Known rows, with every step that occurs
nofef, riru: [-0.17  0.01 -0.19  0.16  0.17 -0.22 -0.07 -0.11 -0.32  0.13 -0.36  0.02
 -0.07 -0.02 -0.16 -0.28  0.02 -0.03 -0.11]
lugup, riru, vepe, sosafeb, nutiran: [-0.10  0.04 -0.08  0.37 -0.14 -0.29 -0.21 -0.07 -0.11  0.61 -0.42  0.03
 -0.34 -0.13 -0.05 -0.23  0.16 -0.12 -0.11]
nutiran, vepe: [-0.35 -0.10 -0.24  0.23  0.35 -0.03 -0.13 -0.16 -0.33  0.28 -0.16 -0.04
 -0.22  0.07 -0.27 -0.04  0.21 -0.11  0.05]
nutiran, vepe, sosafeb, nofef, riru: [-0.34  0.08 -0.25  0.40  0.19 -0.19 -0.08 -0.11 -0.24  0.19 -0.04 -0.05
 -0.15  0.02 -0.08 -0.65  0.38 -0.09 -0.03]
betal, nutiran, sosafeb, nofef, riru, lugup: [-0.28  0.19 -0.38  0.45 -0.14 -0.09 -0.22 -0.08 -0.31  0.18 -0.25  0.01
  0.03 -0.06  0.07 -0.54 -0.16  0.05 -0.28]
nutiran, betal: [-0.25 -0.14 -0.30 -0.08  0.06 -0.10 -0.22 -0.16 -0.31  0.05 -0.38 -0.02
 -0.23  0.12 -0.20 -0.13  0.10 -0.07 -0.04]
betal, nutiran, vepe, sosafeb, nofef: [-0.48  0.01 -0.23  0.49  0.19  0.01 -0.25 -0.13 -0.26  0.47  0.01  0.03
 -0.27  0.01 -0.06 -0.19  0.29 -0.09  0.03]
vepe, sosafeb, nofef: [-0.28 -0.01 -0.27  0.25  0.20 -0.13 -0.19 -0.14 -0.31  0.18 -0.14  0.03
 -0.25  0.06 -0.02 -0.22  0.27  0.01 -0.01]
betal, nutiran: [-0.31 -0.06 -0.17  0.26  0.18 -0.02 -0.24 -0.14 -0.34  0.40 -0.32  0.08
 -0.18 -0.02 -0.14  0.19 -0.06 -0.04 -0.04]
nutiran, sosafeb, vepe: [-0.13  0.06 -0.31  0.17 -0.29 -0.10 -0.07 -0.13 -0.26  0.19 -0.27  0.00
 -0.30  0.21 -0.25 -0.02  0.11 -0.05 -0.14]
nofef, riru, lugup: [-0.19  0.06 -0.32  0.30  0.22 -0.15 -0.10 -0.11 -0.31  0.06 -0.31 -0.04
 -0.01 -0.06  0.01 -0.46 -0.11  0.01 -0.09]
betal, nutiran, vepe, sosafeb, lugup, riru: [-0.24  0.05 -0.22  0.72 -0.06 -0.06 -0.26 -0.16 -0.19  0.49 -0.12  0.04
 -0.23 -0.14  0.01 -0.32  0.09 -0.03  0.03]
lugup, riru, vepe, sosafeb, nofef: [-0.25  0.09 -0.12  0.36 -0.12 -0.15 -0.20 -0.07 -0.15  0.42 -0.28  0.00
 -0.17  0.01 -0.06 -0.49  0.15 -0.06 -0.03]
betal, nutiran, sosafeb, nofef, riru, vepe: [-0.35  0.18 -0.21  0.32 -0.23 -0.12 -0.15 -0.03 -0.24  0.45 -0.25 -0.01
 -0.05 -0.05 -0.17 -0.46 -0.15 -0.05 -0.26]
vepe, sosafeb, nofef, riru, lugup: [-0.24  0.14 -0.37  0.44  0.14 -0.19 -0.15 -0.10 -0.27  0.05 -0.13 -0.05
 -0.07 -0.04  0.17 -0.71  0.10  0.05 -0.08]
riru, lugup: [-0.25 -0.03 -0.35  0.24  0.31 -0.02 -0.18 -0.15 -0.36  0.13 -0.26 -0.03
 -0.14  0.02 -0.03 -0.11 -0.08  0.02  0.00]
lugup, riru: [-0.13 -0.03 -0.13  0.23  0.04 -0.16 -0.20 -0.13 -0.28  0.24 -0.52  0.08
 -0.10  0.01 -0.15 -0.13  0.05 -0.03 -0.08]
nofef, riru, vepe: [-0.25  0.05 -0.15  0.18  0.10 -0.19 -0.03 -0.06 -0.24  0.31 -0.30 -0.05
 -0.08 -0.04 -0.24 -0.37 -0.11 -0.08 -0.07]
lugup, riru, vepe, sosafeb: [-0.14  0.03 -0.13  0.33 -0.08 -0.26 -0.11 -0.08 -0.11  0.40 -0.30 -0.01
 -0.25 -0.04 -0.14 -0.30  0.11 -0.09 -0.04]
lugup, riru, vepe: [-0.21  0.01 -0.09  0.24 -0.03 -0.13 -0.15 -0.08 -0.20  0.44 -0.45  0.00
 -0.11  0.00 -0.23 -0.23 -0.07 -0.09 -0.03]

Rows
[-0.21 -0.02 -0.27  0.27 -0.05 -0.12 -0.20 -0.14 -0.31  0.30 -0.29  0.06
 -0.23 -0.01 -0.21  0.14 -0.01 -0.02 -0.21] -> betal, nutiran, sosafeb
[-0.16  0.02 -0.27  0.57  0.02 -0.12 -0.18 -0.17 -0.21  0.28 -0.12 -0.02
 -0.24 -0.06 -0.04 -0.45  0.21 -0.01  0.06] -> nutiran, vepe, sosafeb, lugup, riru
[-0.03  0.04 -0.25  0.46 -0.06 -0.19 -0.20 -0.16 -0.24  0.20 -0.29  0.04
 -0.21 -0.08  0.06 -0.35  0.07  0.07 -0.03] -> vepe, sosafeb, lugup, riru
[-0.37  0.14 -0.38  0.53  0.25 -0.13 -0.11 -0.11 -0.24  0.12  0.02 -0.11
 -0.10 -0.01  0.09 -0.81  0.25 -0.04 -0.01] -> nutiran, vepe, sosafeb, nofef, riru, lugup
[-0.35  0.04 -0.22  0.25  0.14 -0.09 -0.14 -0.09 -0.23  0.37 -0.10 -0.05
 -0.26  0.04 -0.09 -0.30  0.17 -0.05  0.03] -> riru, vepe, sosafeb, nofef
[-0.32  0.04 -0.28  0.28 -0.07 -0.03 -0.28 -0.12 -0.36  0.33 -0.25  0.08
 -0.16  0.03 -0.12 -0.04  0.02  0.01 -0.21] -> betal, nutiran, sosafeb, nofef
[-0.08  0.08 -0.27  0.50 -0.32 -0.09 -0.29 -0.15 -0.29  0.33 -0.38  0.09
 -0.11 -0.11 -0.04 -0.18 -0.19  0.07 -0.22] -> betal, nutiran, sosafeb, lugup, riru
[-0.31 -0.08 -0.19  0.26  0.30 -0.07 -0.21 -0.15 -0.35  0.48 -0.26  0.00
 -0.30 -0.02 -0.17  0.02  0.25 -0.14 -0.02] -> sosafeb, nutiran, vepe
[-0.20 -0.01 -0.17  0.25  0.13 -0.22 -0.16 -0.09 -0.20  0.56 -0.22 -0.02
 -0.43 -0.10 -0.07 -0.06  0.17 -0.11 -0.05] -> riru, vepe, sosafeb, nutiran
[-0.37  0.12 -0.16  0.19  0.08 -0.09 -0.10 -0.04 -0.29  0.34 -0.28 -0.04
  0.01  0.02 -0.16 -0.56 -0.06 -0.06 -0.06] -> sosafeb, nofef, riru, vepe
[-0.13 -0.01 -0.15  0.17 -0.35 -0.30 -0.28 -0.07 -0.06  0.47 -0.48 -0.02
 -0.40 -0.06 -0.07 -0.42  0.20 -0.16 -0.13] -> lugup, riru, vepe, sosafeb, nutiran, betal
[-0.15  0.12 -0.27  0.39  0.03 -0.21 -0.03 -0.09 -0.20  0.26 -0.08 -0.09
 -0.20 -0.14 -0.02 -0.58 -0.09  0.02 -0.02] -> nofef, riru, vepe, sosafeb, lugup
[-0.36 -0.05 -0.22  0.47  0.22 -0.10 -0.18 -0.15 -0.21  0.45 -0.02  0.01
 -0.36 -0.04 -0.14 -0.02  0.27 -0.12  0.04] -> betal, nutiran, vepe, sosafeb
[-0.17  0.02 -0.35  0.38 -0.08 -0.01 -0.24 -0.17 -0.37  0.29 -0.20  0.04
 -0.20 -0.06 -0.08  0.00 -0.17  0.08 -0.17] -> betal, nutiran, sosafeb, lugup
[-0.17  0.06 -0.18  0.36 -0.09 -0.02 -0.19 -0.10 -0.25  0.42 -0.36 -0.01
 -0.08 -0.07 -0.11 -0.35 -0.23  0.02  0.02] -> sosafeb, lugup, riru, vepe
[-0.16  0.12 -0.22  0.50 -0.38 -0.05 -0.24 -0.09 -0.21  0.54 -0.33  0.02
 -0.13 -0.13 -0.12 -0.26 -0.31  0.02 -0.18] -> betal, nutiran, sosafeb, lugup, riru, vepe
[-0.43  0.11 -0.20  0.55  0.09 -0.13 -0.17 -0.09 -0.23  0.39 -0.06  0.02
 -0.15 -0.06 -0.04 -0.52  0.26 -0.10 -0.06] -> betal, nutiran, vepe, sosafeb, nofef, riru
